(in the rows, 128 means zero)
Known rows, with every way that one mark hangs from another:
q320(q191(q599(q107) q740)): [154 100 138 118 121 121 103 120 133 136 152 143 145 127 156 132 167 129
 114 107 136 156 126 169  91 130 103 123 128  97 159 138 139 111  88  80
 117  52 124 121  95 121 134 126 117 167 169 119  66 121 187 160 107 161
 130 104 138 124 144 137 123]
q320(q107(q599)): [150 127 146 146 131 140 126 154 129 144 158 118 159 132 130 108 163 108
 118 129 108 132 111 126 115 121 109 129 166 171 123 138 109 143 119 145
 133 149 120 127 137 113 142 164 123 138  67 114 108 146 177 134 116 129
 124 126 141 125 129 142 123]
q191(q576(q370) q599(q107) q662): [145  92 181 139 116 157  97 118 156 144 187 123 146 135 125 118 195 131
 118  94 145 155 152 154 116 129 107 125 126 152 138 134 136  89 118 124
 144  74 107 140  88 126 134 163 125 161 106 109  98 124 109 137  77 150
 111  78 145 113 118 121 154]
q576(q191(q662)): [145 130 134 139 140 147 110 113 158 131 155 129 132 113 142 151 153 111
 118  95 168 124 131 155 180 155 100 129 108 168 129 125 135 100 128 127
 138 112 100 121 114 144 137 192 126 126  97 111 128 157 107 120 116 129
 111 100 134 145 112 138 121]
q576(q191(q320) q370(q49(q296))): [154 114 152 120 116 138 143 146 149 149 158 114 126  96 136 125 156 101
 146  84 169 104 121 143 153 159 101 145 124 172  86 159 111  66 151 139
 128  70  57 107 124 155 167 154 102 119 143 119 132 146 120 107  82 135
 114  46 116 158 121 144  98]
q740(q191(q576 q599 q662)): [140 105 151 152 161 153  84 114 151 136 143  96 157 135 157 139 158 118
 120  99 138 148 123 176 124 127 103 118 141 123 155  92 125 120 124  94
 143  88 133 155 127 140 113 164 136 172 121 123  92 132 132 115  88 153
 121 110 137 127 107 129 171]
q296(q49(q370(q576))): [116  98 150 167 122 133 104 126 143 145 138 146 131 121 151 132 136 110
 121 103 154 116  98 104 146 128 104 124 101 152 140 110 117 102 134 139
 141 143  94 117 124 159 140 181 110 171 126 115 142 160 110 139 150 163
 102 117 114 119 105 146 152]
q296(q49(q370)): [113 106 144 170 117 137 110 130 150 139 138 143 135 123 143 142 143 117
 118 108 150 103 118 104 125 124 107 126  92 152 148 122 118  88 128 144
 150 139 117 115 126 162 145 180 102 150 115 118 136 160 112 129 136 157
 112 127 123 121 110 143 141]
q370(q576(q191(q740))): [139 122 138 117 154 126 108 120 133 142 150 146 119  99 146 126 140  95
 132 103 151 139  88 136 181 158 104 134 138 130 142 122 108 108 129 112
 113  99  75 116 114 127 131 172 136 160 131 108 104 151 151 150 135 157
  98  71 120 142 100 151 133]
q427(q740(q191(q662))): [147 122 130 156 139 146 108 117 133 125 124 106 147 125 143 170 145 104
 118 107 147 124 103 168 115 124 126 125 134 126 102 106 123  97 136 109
 139 112 124 134 147 116 108 140 114 143 108 110 128 145 120 108 115 136
 160 137 132 141 137 154 132]
q370(q576(q191)): [142 118 135 125 152 119 123 120 139 142 152 133 122 109 155 118 138  99
 138 115 159 140  94 134 193 164 103 130 130 146 129 126 113 125 126 122
 117 128  76 110 124 138 138 182 140 158 121 112 127 154 126 152 138 152
  95  88 116 143 109 154 134]
q576(q370): [136 113 146 157  87 144 119 142 134 134 156 113 126 106 127 126 147 130
 140 115 140 117 135 133 110 148 121 137 130 147 122 133 114  99 121 143
 149 117  99 125 139 131 152 149 113 142 113 115 136 134 127 120 112 136
 137 110 132 145 138 150 122]
q49(q296 q370(q576(q191))): [140 110 154 113 133 112 107 124 152 138 166 144 142 108 154 119 137  89
 155 109 144 118  94 113 185 159  85 135 110 136 116 122 107 107 139 117
 139 136  60  93 100 166 152 190 121 169 131 111 115 172 111 126 119 162
  80  69 116 110  97 150 128]
q576(q191(q740) q370): [132 118 143 132 100 130 112 133 139 142 159 128  98  68 117 137 152 113
 128  92 148 112 134 129 137 160 111 142 124 124 144 142 111  52 132 133
 130  68  76 114 122 125 147 171 114 139 130 112 113 144 160 126 108 137
 127  71 137 158 111 152  92]
q296(q49): [132 123 143 171 120 157 116 135 147 129 126 137 122 124 154 138 142 124
 117 111 149 113 122 118 132 124 110 124 116 151 145 144 121 107 127 147
 146 135 118 125 131 145 133 164 104 133 110 115 129 151 123 136 129 153
 121 118 110 144 115 141 143]
q662(q191(q320 q576(q370))): [155 110 177 158 107 181 149 138 126 143 162  85 141 122 132 113 160 100
 123 133 137 117 134 137 105 111 156 123 140 147 120 140 106  87 145 138
 121 116 114 177 158 153 140 158 101 177 140 135 129 133  99 128  88 150
 131  99 142 122 124 157 137]
q107(q599(q191(q320))): [142 125 118 164 112 160 123 132 121 147 151 107 155 130 138 108 165 104
 144 104 122 128 130 145 132 129 115 115 156 156  95 118 128 170 117 105
 134 117 112 138 170 115 142 136 123 129 102 148 118 162 160 126 117 138
 137 121 124 112 145 152 137]
q599(q191): [141 127 113 164 123 135 111 114 129 129 154 125 152 108 142 126 152 108
 144 104 123 122 120 156 130 152 125 121 146 133 100 122 135 161 101 110
 139 134 122 112 155 140 141 148 116 142 106 119 116 148 153 130 123 147
 129 125 145 100 128 169 134]
q576(q191 q370(q49)): [124 112 137 136 114 107 126 133 151 148 157 112 125  83 135 127 148 111
 126  94 160 103 124 152 152 164 104 136 109 162 109 137 104  71 133 152
 132  88  85  98 130 130 162 164 110 132 130 118 145 143 130 119 103 136
 125  72 132 162 132 152  97]
q740(q191(q576(q370) q599)): [132 101 153 149 129 127  96 130 142 146 143  87 131 114 151 121 153 119
 127 116 119 136 129 158  95 128 113 123 146 106 152 111 107  99 127 109
 140  85 126 145 137 131 126 154 128 176 141 125 102 123 154 127  87 158
 136 102 132 136 117 138 149]
q427(q740): [151 126 132 152 122 138 126 130 147 120 135 133 132 122 123 153 144 110
 115 133 141 114 107 138 113 129 139 138 130 116 108 149 110  82 131 120
 128 121 130 121 140 112 118 136 113 134 117 105 124 143 108 131 111 141
 147 130 121 135 136 162 115]
q740(q191(q599)): [136 108 130 144 144 142 103 133 125 133 138 100 148 122 171 139 143 121
 124 109 137 139 113 175 105 136 113 126 145 116 158 110 125 126 114 100
 131  88 126 128 131 153 131 152 129 161 134 123  94 128 164 122 111 155
 136 118 128 131 124 135 145]
q740(q191(q320 q576 q662)): [153 116 151 153 157 172 116 115 138 145 136  90 152 146 148 143 163 105
 140 107 139 142 115 165 120 126 118 107 152 150 122  96 128 128 142 106
 144 110 124 173 143 148 121 154 120 164 114 125 118 143 124 108  93 135
 128 125 136 132 111 134 170]
q427(q740(q191(q320 q576))): [157 119 137 149 151 139 127 122 137 136 120  99 133 133 133 154 151  96
 127 133 135 125  96 147  91 114 140 123 150 109 104 132 102  85 148 110
 125 113 132 156 151 124 108 135 114 157 144 115 123 145 124 130  98 140
 147 130 125 141 120 157 128]
q576(q191(q320 q599) q370): [152  96 148 129 111 144 129 145 141 151 161 118 107 101 131 132 168 116
 128  86 179 122 137 139 138 151 115 159 125 158 130 149 135  59 137 125
 111  53  70 122 129 169 159 172 123 123 155 119 118 127 134 131  98 136
 119  65 124 150 114 140  96]
q49(q296 q370(q576)): [140 106 157 127 126 124 106 133 144 135 165 143 155 123 151 116 138  97
 162 112 129 121  93 117 160 151  90 133 120 135 114 118 104 126 136 115
 142 144  71 101 107 153 151 170 115 179 125 110 116 163 107 120 121 165
  87  85 113 103 111 151 148]
q49(q296 q370(q576(q191(q320)))): [148 108 154 114 138 123 122 129 147 145 165 145 138 119 147 121 143  88
 163 103 153 122  88 113 178 154  92 136 117 148 110 128 115 104 147 111
 129 123  55 105 105 176 156 187 117 167 138 112 117 170 106 121 118 158
  78  70 116 106  94 146 129]
q370(q49(q296) q576(q191)): [141 119 147 112 163 113 125 128 148 141 153 135 154 106 172 115 137  87
 138  97 153 126  73 157 213 162  80 128 130 155  96 136  94 123 140 122
 125 106  61  83 102 136 149 157 122 157 135 108 114 154 122 130 107 161
  84  39  94 148 109 148 142]
q427(q740(q191(q576))): [142 122 134 154 143 123 121 123 145 128 123  99 132 119 134 156 139  99
 119 140 122 119 100 148  99 119 133 120 143  96 119 126  96  84 141 112
 137 123 138 139 149 107 104 136 117 162 128 112 120 145 128 132 100 148
 150 132 129 145 120 160 135]
q576(q191(q320) q370(q49)): [140 109 142 133 120 128 146 139 143 159 153 111 122  94 131 126 158 105
 131  89 172 103 121 149 147 158 113 144 116 177  96 147 114  64 143 143
 119  72  74 113 131 154 165 156 106 123 145 122 144 140 129 115  96 127
 121  74 126 157 127 147 100]

Rows:
[153 111 154 110 171 138 125 133 124 150 155 150 123 110 139 124 149  91
 138 100 153 148  75 126 168 153 110 142 158 155 122 127 117 105 133 108
  98  99  64 125 115 153 138 173 127 160 129  97 103 144 164 155 139 144
  89  73 130 137  88 150 125]
q370(q576(q191(q320(q107) q740)))
[125 110 136 126 169 101 120 124 148 155 146 132 150 108 166 115 136  94
 122 100 159 126  69 167 198 167  97 129 116 161 114 116  98 118 129 127
 114 102  83  85 116 133 147 160 128 158 136 114 131 147 131 141 125 153
  93  67 111 149 118 153 143]
q370(q49 q576(q191))
[160  96 157 124 129 139 131 153 135 154 168 127 109 102 118 124 177 107
 120  85 169 127 125 131 124 142 114 165 141 170 126 152 131  60 137 130
 106  65  69 114 123 174 162 186 117 134 144 108 116 120 156 135 101 128
 112  71 139 135 104 140  86]
q576(q191(q320(q107) q599) q370)
[156 115 140 151 149 183 120 130 119 141 134  93 159 149 158 151 155 111
 145  92 158 139 108 176 121 136 117 116 148 162 114  90 146 137 130 106
 139 104 109 161 145 166 136 156 117 148 110 120 123 144 133  97 116 133
 137 132 137 130 127 134 153]
q740(q191(q320 q662))
[137  96 190 159 124 158  89 112 170 142 168 118 142 123 119 124 178 134
 120  89 144 139 154 155 128 135 101 140 127 149 152 114 120  83 130 112
 146  76 119 143 115 130 125 167 130 158 120 115 104 118  97 116  69 146
 123  84 135 127 108 130 169]
q191(q576(q370) q599 q662)
[158 129 141 117 148 150 133 144 134 152 156 135 126 109 123 133 168  95
 121  96 140 130 104 126 140 137 111 141 160 158 137 143 116  85 137 119
 107  76  89 134 122 143 138 172 116 126 114 114  90 152 181 135 110 126
 114  85 140 138  93 139  98]
q576(q191(q320(q107(q599)) q740))
[137 116 183 154 121 150 102 114 167 140 165 108 159 115 123 117 168 118
 136  93 133 118 134 158 150 144  97 127 126 167 106 120 101  93 146 132
 167 103 105 133 118 111 135 149 107 152 102 117 120 141  85  95  65 143
 117  79 126 138 117 140 165]
q191(q576(q370(q49(q296))) q662)
[158  99 190 135 164 202  91 112 158 143 161 145 151 139 111 142 190 116
 110  72 150 146 117 164 119 123 113 145 151 138 163 116 127  71 135  69
 114  17 124 167  99 155 114 147 123 156 143 117  48 120 119 115  68 144
 119  73 131 115  80 127 176]
q191(q320 q576 q599 q662 q740)
[157 101 147 144 155 183 106 127 126 142 141 102 159 146 166 153 161 118
 132  80 167 148 111 188 118 131 110 129 151 148 134  92 152 124 126  85
 123  68 112 153 139 175 133 155 122 147 127 116  96 124 134 103 108 141
 137 117 132 126 120 123 156]
q740(q191(q320 q599 q662))
[164 118 159 166 158 159 115 109 139 142 164 124 168 127 116 123 184  98
 140  90 124 139 113 153 133 135 124 127 164 173  85 110 142 150 118 107
 136 134 121 145 154 150 132 165 109 152 100 111 115 142 138 123  97 131
 107 122 156  84  95 156 148]
q599(q191(q320(q107) q576 q662))
[131 130 123 168 114 160  94 121 121 139 156 120 167 112 132 123 166 108
 131  76 114 128 135 161 149 133 101 112 148 142 119 101 133 158 115  92
 147  93 114 132 153  89 129 141 122 132  80 141 100 164 164 111 112 139
 145 114 138 117 134 148 147]
q107(q599(q191(q662 q740)))
[152 105 153 132 116 167 125 145 115 125 178 110 159 128 170 117 158 106
 103 126 149 135 127 164 109 112 143 121 132 134 145 150 131 107 111 128
 108  88 128 136 119 161 142 162 114 170 124 124  95 124 126 149 114 163
 124  98 150 101 136 142 126]
q662(q191(q599(q107)))
[140 114 157 121 150 125 114 132 142 138 150 139 175 125 174 105 139  97
 147 103 138 126  71 161 180 150  90 128 140 153  97 126  91 144 129 120
 128 107  79  94 112 131 148 136 115 163 130 108 112 144 115 124 112 166
  97  61  98 135 123 151 171]
q370(q49(q296) q576)
[172 117 164 148 145 192 127 143 126 148 158 124 169 156 125 129 179 108
 134  95 151 141 112 147 133 118 109 132 158 213 100 117 142 139 133 122
 130 116 102 156 137 146 144 162 114 124  71 117 118 143 127 107 114 110
 121 125 140 120 124 129 142]
q191(q320(q107(q599)) q662)
[158 118 125 148 145 149 136 135 125 130 121 105 137 132 143 167 144  99
 130 124 143 120  93 156  93 122 141 125 150 116 100 129 118  91 137 107
 121 107 121 145 154 136 117 129 108 140 136 110 128 143 138 124 115 137
 153 134 125 139 133 154 118]
q427(q740(q191(q320)))
[161 120 137 152 146 165 122 125 129 129 125 105 149 138 138 173 151  98
 126 104 154 126  93 166 108 124 135 129 139 136  90 113 131  97 142 101
 130 100 116 148 153 131 115 138 107 138 123 110 128 148 117 109 110 132
 153 136 133 141 131 148 129]
q427(q740(q191(q320 q662)))
[136 114 158 141  92 136 125 146 143 135 158 109 151 101 139 116 148 119
 146  97 133 102 123 152 126 149 104 137 131 153  97 144 102 100 127 144
 152  96  86 102 124 124 160 130 100 141 120 115 124 136 120 104  88 146
 127  73 114 145 140 151 130]
q576(q370(q49(q296)))
[180  93 161 128 146 198 118 133 133 143 174 140 165 166 145 134 196 128
 125  83 186 162 119 173 125 129 115 134 132 185 120 134 168 111 111 101
 112  53 101 142  95 177 147 155 122 131 106 113  86 123 112 132 110 137
 109  93 137 102 125 114 150]
q191(q320 q599(q107) q662)
[146 108 152 153 130 150 124 130 128 153 136  81 128 126 139 125 155 109
 152 120 130 131 120 144  89 130 130 118 157 134 120 114 109 108 142 121
 138 113 108 169 156 145 132 149 114 169 139 125 126 138 149 123  93 145
 133 116 135 139 118 144 144]
q740(q191(q320 q576(q370)))
[131 120 173 148 113 128 114 129 165 142 157 106 143 107 126 105 153 114
 142 118 114 112 130 138 125 141 110 127 139 136 113 150  79  90 142 143
 152 116 108 129 119 116 141 139 110 159 127 120 115 137 110 115  64 152
 120  77 121 142 118 152 148]
q191(q576(q370(q49(q296))))
[146 106 125 131 139 139 105 138 121 141 151 105 152 133 173 128 159 115
 126 118 141 153 111 171  93 129 111 111 147 119 145 122 137 127 104 108
 123  87 122 128 114 149 137 152 127 159 119 113  90 130 177 142 118 156
 130 113 139 122 126 133 130]
q740(q191(q599(q107)))
[135  96 194 148 125 169  72 111 161 139 172 132 142 102 107 136 181 128
 112  68 133 138 141 157 117 132 100 144 136 119 170 107 118  57 131  91
 138  26 114 154  98 114 117 149 119 165 135 112  62 115 123 113  70 150
 132  66 140 128  94 131 168]
q191(q576(q370) q599 q662 q740)
[147 107 150 134 128 145  85 105 145 132 141 139 155 126 151 156 164 133
 107  78 150 144 134 188 123 136  91 133 124 115 158 101 146 106 100  65
 127  47 127 132 105 122 128 137 116 156 160 119  75 121 155 123  98 152
 138 106 128 135 132 132 145]
q320(q191(q599 q662 q740))
[130 131 132 176 120 154  98 110 142 143 155 104 166 125 133 109 167 107
 133 104 107 126 145 154 157 132 100 103 145 157 112 103 122 169 122 110
 156 130 128 141 159  85 125 149 131 143  80 146 124 166 140 120  97 143
 139 117 133 113 133 148 162]
q107(q599(q191(q576 q662)))
[175  92 168 119 145 213 103 132 123 142 177 159 159 147 133 147 199 121
 122  68 175 163 106 174 105 126 112 136 145 156 146 130 166  85 114  78
 105   4  96 148  81 166 139 140 111 140 122 104  52 124 145 127 105 142
 115  78 143 101 106 119 149]
q191(q320 q599(q107) q662 q740)
[125  99 149 154 136 137 117 126 146 155 138 147 116 121 149 138 144 100
 122 100 170 115  97 102 164 129 103 131  94 164 132 117 122  85 140 139
 128 126  77 115 121 173 145 194 112 161 141 119 147 163 115 142 146 160
  93 103 111 125  97 142 138]
q296(q49(q370(q576(q191(q320)))))
[174 116 191 145 165 183 128 122 154 147 156 124 158 155 107 129 186 106
 130 109 140 146 109 141 127 126 122 134 162 192 109 126 127 112 141 126
 132 130 124 167 122 160 130 170 115 153  94 108 106 135 110 120  88 122
 104 114 151 112  92 137 157]
q191(q320(q107) q576 q662)
[167 119 162 129 153 178 128 148 118 143 156 150 145 123 115 132 170 106
 126 103 132 136  84 130  91 126 127 151 179 150 129 142 121  93 127 109
 106  81 106 148 122 160 143 146  99 147 115  98  74 129 177 130 116 129
 122 110 145 114  90 147 126]
q191(q320(q107) q740)
[169 117 142 162 150 169 121 115 118 137 163 131 174 126 127 134 180 100
 144  76 139 134 109 163 130 141 123 132 163 185  74 106 161 157 107 106
 131 125 106 132 157 165 146 159 104 133  95 108 121 142 148 110 122 125
 112 128 160  88 112 156 132]
q599(q191(q320(q107) q662))
[139 117 152 104 163 117 110 127 144 141 153 145 152  94 167 117 143  87
 137  83 146 127  69 159 200 158  79 133 131 137 114 137  89 108 139 106
 116  72  58  90  93 126 140 151 116 158 144 108  89 155 137 128 103 166
  91  32  99 149  97 148 143]
q370(q49(q296) q576(q191(q740)))
[109 108 150 152 134 128  95 117 142 147 140 158 116 101 148 141 137 102
 113  90 154 116  97 102 159 135  96 131  97 142 152 112 115  76 139 134
 134 114  84 111 116 154 140 187 111 169 139 115 130 165 139 142 147 163
  97  95 116 132  91 144 138]
q296(q49(q370(q576(q191(q740)))))
[117 101 139 133 139 101 110 119 145 150 162 142 136 111 141 122 137  98
 135 116 149 120  89 121 172 163 103 133 102 143 133 101 117 102 128 124
 124 136  87 100 116 153 152 193 132 174 132 114 138 163 118 138 143 149
  87 108 132 113 109 152 132]
q49(q370(q576(q191)))
[130 115 174 157 104 146 131 129 139 140 162  82 154 105 144 110 147 101
 109 130 123 105 130 152 116 116 142 117 126 136 127 132  89  86 138 144
 133 120 133 148 148 131 139 154 100 188 133 133 132 133 100 122  84 154
 131  97 142 133 131 159 141]
q662(q191(q576(q370(q49))))
[143 103 145 128 163 139 101 118 146 141 157 143 134 120 159 128 153 105
 121  84 172 151 100 158 204 156  91 137 121 157 143 103 132 120 123 104
 120  93  78 111 108 149 132 186 145 156 123 109 115 141 118 141 129 153
  95  74 113 137 103 135 151]
q370(q576(q191(q599 q662)))
[150 124 124 168 120 176 121 126 119 143 153 110 166 136 139 119 169 105
 141  86 133 129 135 161 149 133 107 112 151 175  97 105 144 175 121 106
 145 110 107 142 166 118 140 142 122 126  85 145 124 160 140 111 117 131
 136 121 130 110 143 145 149]
q107(q599(q191(q320 q662)))
[141 103 165 136 141 186  76 120 147 125 162 150 154 117 132 152 168 130
 103  63 154 139 121 178 131 140  97 149 137 132 173 108 141  88 114  75
 127  24 121 132  90 138 124 152 118 141 110 109  55 122 138 110  99 147
 133  85 138 125 106 128 164]
q191(q599 q662 q740)
[145 111 150 152 160 141  97 111 152 127 131 105 150 128 139 164 156 106
 104 110 135 129 112 170 112 115 123 126 137 109 126 112 115  82 139  94
 134  87 142 141 136 116 100 146 122 156 132 112 104 133 116 124  88 147
 149 121 126 135 118 149 146]
q427(q740(q191(q576 q599 q662)))
[143 117 141 145 102 128 100 113 121 145 182 134 140  90 120 102 187 104
 151 103  96 144 128 137  87 143 131 104 154 111 107 145 126 116 102 114
 139 101 101 130 124 106 138 139 105 167 119 113  94 146 194 162 107 158
 107  91 167  88 116 164 121]
q599(q107 q191(q576(q370) q740))
